(in the rows, 128 means zero)
Known rows, with every step that occurs:
w > v > b > g > z: 120  116  98  148  175  146  129  142  100  167  136  164  118  83  148  113  199  150  95  139  116  115  79  83  127  133  82  147  138  112  163  106  170  140  194
n > z > g: 97  143  127  130  147  110  138  132  125  159  132  137  120  168  124  125  130  136  144  90  117  162  137  98  124  120  99  102  85  116  119  92  134  145  150
n > z: 109  142  107  114  139  140  156  140  120  150  149  130  130  140  137  134  114  128  159  108  110  155  119  102  125  119  124  116  82  128  113  114  128  129  133
g > z: 107  142  120  148  152  107  107  157  121  152  144  119  135  126  125  97  136  147  125  140  106  144  122  114  137  108  94  133  131  116  133  115  151  129  157
w > v > b > g > z > n: 129  100  127  137  153  152  125  136  103  151  118  164  113  68  152  101  211  140  90  165  130  96  81  71  151  153  90  156  140  107  157  123  175  157  196
v > b > g > z: 120  115  119  139  151  121  137  159  116  168  127  150  141  84  158  97  181  159  100  135  132  130  104  102  120  127  71  141  112  107  142  109  180  124  180
z > g > f: 84  138  141  150  125  116  110  125  107  135  98  125  133  149  151  117  128  136  84  84  126  146  139  108  145  116  128  109  110  138  127  98  147  150  156
g > f: 98  133  121  134  117  143  127  132  106  128  115  119  141  124  162  126  112  127  96  101  119  139  122  112  144  114  154  129  109  147  117  116  141  136  137
a > x > s: 128  115  120  141  121  150  124  122  137  163  124  125  139  124  163  104  116  129  141  106  127  186  106  122  163  138  121  109  94  85  154  104  141  166  130
n > g > b: 138  113  130  150  137  107  154  122  145  163  176  105  141  160  125  119  108  134  137  108  121  147  115  94  138  114  93  73  101  127  154  133  190  138  160
b > w > k > x > s: 99  149  142  156  151  172  103  121  96  185  147  151  107  31  146  114  72  139  163  135  114  168  88  102  140  143  107  93  81  98  186  124  127  130  193
w > v > b > g: 135  120  101  139  157  169  153  129  100  143  128  159  114  77  163  131  181  136  101  119  130  116  70  73  127  152  114  135  127  122  159  111  162  143  163
z > g > f > b > v > w: 52  184  165  147  153  145  110  138  104  171  97  125  121  199  148  84  140  141  74  57  140  187  171  87  141  113  130  119  127  137  143  110  97  127  169
f > b: 130  163  128  131  160  126  126  130  106  150  147  122  141  107  133  102  128  134  135  110  140  165  112  94  132  130  139  101  128  123  147  145  129  108  146
k > x > s > a: 105  120  102  165  140  112  95  119  98  183  161  118  123  66  136  133  106  136  148  100  112  168  136  152  136  132  131  99  86  94  196  139  120  109  159
b > v > w: 73  164  145  147  141  163  134  164  132  144  129  109  108  180  145  89  130  146  118  104  116  173  152  98  139  123  121  150  126  130  128  108  108  128  117
s > a: 102  115  97  134  135  108  116  119  98  131  146  97  121  120  141  132  148  121  126  112  126  162  139  127  144  120  119  127  104  130  157  124  147  118  122
k > x: 136  156  133  157  139  122  115  161  110  143  148  128  138  81  119  117  94  149  139  124  100  132  118  115  127  129  128  104  119  122  144  126  114  115  154
f > b > v: 111  187  135  126  161  132  119  147  117  144  132  103  138  131  132  97  130  120  123  114  129  188  129  100  113  123  142  129  135  116  130  146  109  111  131
b > g > n: 109  81  137  120  132  151  151  134  133  132  116  117  136  106  155  95  155  138  103  127  136  133  126  77  147  148  112  140  110  125  136  121  185  154  156
v > w > k > x > s > a: 72  119  124  178  153  167  103  123  87  196  168  141  81  74  117  121  117  171  136  102  141  164  130  127  175  139  115  95  74  114  217  108  102  116  178
z > n > h: 141  116  155  127  99  139  133  114  140  122  134  104  128  118  159  81  142  114  134  146  144  117  123  80  159  145  152  118  155  122  110  141  149  152  129
n > g: 132  113  121  138  130  136  150  134  129  149  161  127  145  122  153  116  115  137  131  115  131  134  116  106  125  132  106  94  102  121  141  109  181  130  154
b > g: 127  105  127  137  132  137  162  141  129  142  141  140  141  107  154  116  137  151  123  115  132  135  109  95  130  136  110  109  109  124  140  110  178  134  157
v > b > w: 114  148  126  122  149  149  124  133  96  148  109  131  122  88  193  103  136  110  142  124  119  163  104  87  116  137  95  143  102  123  142  132  149  123  136
n > z > g > f: 74  140  127  122  127  126  136  124  107  158  111  141  130  174  145  137  117  127  110  72  117  153  142  103  131  109  126  105  74  137  109  89  135  150  161
f > b > v > w > k > x: 93  205  162  152  176  183  114  167  95  169  155  133  106  100  92  87  109  165  117  123  136  171  127  83  145  130  126  108  124  132  170  119  61  97  180
g > f > b > v > w > k: 52  182  150  133  155  200  128  142  90  156  123  125  107  146  135  98  128  144  77  100  153  177  131  77  165  117  152  136  115  156  140  113  89  118  162
w > k: 108  145  128  142  147  159  132  132  106  123  143  117  109  88  113  124  127  151  120  145  141  141  89  90  157  130  122  120  109  137  137  102  142  138  137
n > h: 136  135  128  139  118  136  140  121  137  135  151  106  135  132  156  91  127  124  137  119  129  133  121  93  133  129  146  110  152  127  115  124  143  135  129
f > b > w > k > x > s: 114  171  143  147  178  167  98  109  80  203  158  157  118  17  142  103  81  137  169  126  134  188  84  95  135  147  118  75  89  95  203  151  109  107  214
x > s: 108  129  122  153  140  143  123  120  128  169  139  120  129  101  152  113  112  144  147  101  127  166  112  117  138  137  140  112  99  95  151  127  147  141  137

Rows:
126  101  93  118  114  114  116  119  107  128  131  102  131  142  151  122  150  105  123  121  130  182  136  137  170  121  98  126  104  118  157  100  142  146  120
s > a > x
64  175  157  177  154  195  111  159  121  187  148  139  87  96  112  98  94  173  128  113  120  171  127  107  152  139  127  118  96  103  173  102  77  129  167
b > v > w > k > x > s
67  180  147  132  146  174  127  148  103  162  114  119  131  172  161  91  120  131  88  72  133  184  156  93  143  113  154  136  124  148  134  130  91  112  153
g > f > b > v > w
88  99  92  150  139  119  111  97  108  168  147  106  118  100  153  130  139  124  142  95  135  179  134  143  146  132  135  117  89  98  180  132  150  127  135
x > s > a
97  155  132  111  146  148  117  108  79  161  117  133  150  113  196  107  102  99  126  96  129  181  116  88  133  120  137  109  110  144  148  153  141  110  177
g > f > b > w
131  107  152  122  151  115  133  133  116  170  142  147  150  82  137  79  173  151  116  152  156  134  110  83  152  139  94  115  128  103  156  149  178  127  206
f > b > g > z > n
85  148  152  184  155  191  116  143  110  193  161  154  92  72  114  107  94  189  139  109  134  149  105  103  170  147  122  91  90  111  186  103  100  126  184
v > w > k > x > s
89  118  154  145  148  115  98  128  127  130  91  100  113  141  125  87  155  135  99  115  131  146  146  81  153  137  106  133  124  119  137  108  158  164  141
z > g > n
123  147  131  171  141  134  104  143  119  181  150  136  132  66  135  116  83  151  155  103  106  150  113  125  130  138  140  93  100  93  167  134  116  123  164
k > x > s
112  150  137  172  150  160  107  133  106  174  157  142  110  34  106  125  88  167  142  130  127  146  87  117  148  142  132  92  93  100  174  112  113  130  176
w > k > x > s
109  156  129  125  141  139  124  125  90  149  124  124  152  115  156  117  117  125  103  90  141  156  117  100  139  117  162  108  117  145  134  142  128  113  161
g > f > b
95  123  107  165  147  139  96  110  86  175  164  124  101  34  111  139  114  148  137  121  132  162  111  139  155  139  128  98  78  106  200  121  116  118  174
w > k > x > s > a
127  126  127  133  169  109  137  141  116  182  158  146  156  100  135  88  156  160  120  124  140  153  111  97  127  122  84  102  129  109  160  134  172  109  208
f > b > g > z
111  145  152  169  151  76  116  124  138  152  139  97  119  182  97  107  132  144  124  101  117  163  132  87  150  105  89  84  122  119  152  123  159  154  151
z > g > b
89  144  164  151  164  111  113  101  111  157  139  111  91  147  110  105  121  134  131  129  126  176  106  62  162  111  58  84  106  126  173  113  171  157  181
z > g > b > w > k
108  146  108  134  158  165  118  107  91  139  134  136  106  119  171  121  123  102  147  128  94  150  97  75  137  132  111  128  137  128  160  124  146  146  158
b > w > v
93  118  122  102  142  155  140  133  129  143  122  107  124  142  137  116  129  119  138  117  115  155  134  78  144  132  126  143  82  130  110  122  137  148  133
g > n > z
119  111  142  128  117  152  126  116  144  126  124  85  128  132  155  74  141  110  120  134  131  132  135  73  150  141  153  135  152  128  112  133  153  151  125
g > n > h
125  153  98  147  164  162  120  131  90  135  122  136  102  93  149  131  167  122  110  126  115  125  81  82  131  143  133  145  138  130  148  119  126  140  133
w > v > b
125  103  140  116  155  150  145  124  118  152  124  121  147  90  147  84  160  133  107  114  157  153  121  67  144  151  122  119  118  121  155  149  173  130  173
f > b > g > n
137  97  147  129  112  140  146  127  130  133  138  127  140  110  161  108  130  125  124  141  145  117  114  99  151  152  114  105  103  117  137  124  185  151  154
z > n > g
121  98  169  120  129  150  147  94  121  153  160  117  110  107  144  105  116  116  142  164  143  145  91  56  178  135  73  87  87  124  171  140  205  162  188
z > n > g > b > w > k
116  145  117  145  166  134  122  100  107  157  156  114  101  155  145  123  116  102  153  123  82  164  94  61  154  112  98  109  141  131  174  147  156  151  165
g > b > w > v
96  142  136  126  148  166  125  119  94  132  135  126  105  87  154  113  111  126  143  149  130  162  90  82  147  129  94  120  101  133  150  111  153  138  154
b > w > k
112  121  150  136  135  112  102  145  124  138  128  118  128  109  130  87  152  142  121  167  121  125  121  99  165  122  100  147  133  111  128  133  158  145  158
g > z > n
62  169  152  147  151  191  134  154  120  137  137  115  89  151  118  95  133  157  104  130  137  166  128  84  160  125  116  146  117  141  135  90  105  140  131
b > v > w > k
87  171  160  159  153  79  110  136  149  146  124  82  114  204  93  102  131  132  111  103  103  184  151  92  134  100  95  112  131  113  136  122  135  155  134
z > g > b > v
114  139  139  134  145  114  129  116  124  156  147  101  125  154  150  105  102  114  163  122  97  181  119  76  145  107  88  103  114  131  157  149  164  135  151
g > b > w
70  168  163  158  159  168  137  146  136  152  155  95  82  186  88  97  127  160  109  123  123  179  129  70  175  106  103  126  117  142  150  112  116  143  140
g > b > v > w > k
139  124  130  127  155  134  158  128  116  163  149  141  154  93  149  102  142  146  129  106  151  156  106  87  125  139  117  91  115  120  156  137  163  113  179
f > b > g
79  168  142  134  156  91  137  134  149  168  137  95  117  227  92  118  124  123  135  93  94  195  157  87  121  96  94  107  94  115  119  117  122  153  143
n > z > g > b > v
125  182  145  132  171  155  105  127  69  166  154  148  120  38  127  105  89  132  152  144  128  165  88  79  135  137  104  84  111  126  182  144  111  97  202
f > b > w > k > x
114  86  146  122  93  153  142  117  115  135  121  129  151  114  182  120  119  115  92  121  148  110  120  102  161  140  142  114  94  138  127  121  184  151  165
z > n > g > f
123  164  110  124  184  161  112  99  79  161  144  141  115  106  167  111  130  98  150  115  114  171  85  66  130  135  120  110  145  126  177  151  130  122  177
f > b > w > v
109  164  139  118  174  163  121  105  81  152  143  133  116  71  147  101  115  122  144  140  153  180  84  70  143  133  105  103  111  129  167  137  138  114  177
f > b > w > k
96  161  143  140  151  110  110  115  93  155  105  129  143  139  142  110  130  133  89  74  147  161  133  99  139  118  137  92  120  132  143  123  133  127  176
z > g > f > b
126  115  154  134  114  113  110  130  138  145  140  112  133  123  148  66  156  128  127  169  129  114  126  89  161  129  121  131  168  111  114  136  156  150  157
g > z > n > h
76  188  156  134  177  190  129  148  104  156  146  121  97  138  111  85  139  160  107  118  153  183  123  74  155  129  128  128  125  138  150  114  90  113  150
f > b > v > w > k
88  159  127  117  153  120  134  113  93  178  118  144  141  163  142  128  124  123  116  59  136  174  140  93  126  110  137  89  83  132  123  119  120  124  182
n > z > g > f > b
119  162  154  153  154  133  112  129  100  165  167  120  108  86  105  115  77  135  155  148  99  163  93  75  154  115  82  82  103  134  178  140  133  125  189
g > b > w > k > x
100  156  110  121  165  175  109  92  64  159  124  145  130  114  192  123  117  84  120  98  114  162  95  71  140  123  147  116  138  146  164  148  130  126  190
g > f > b > w > v
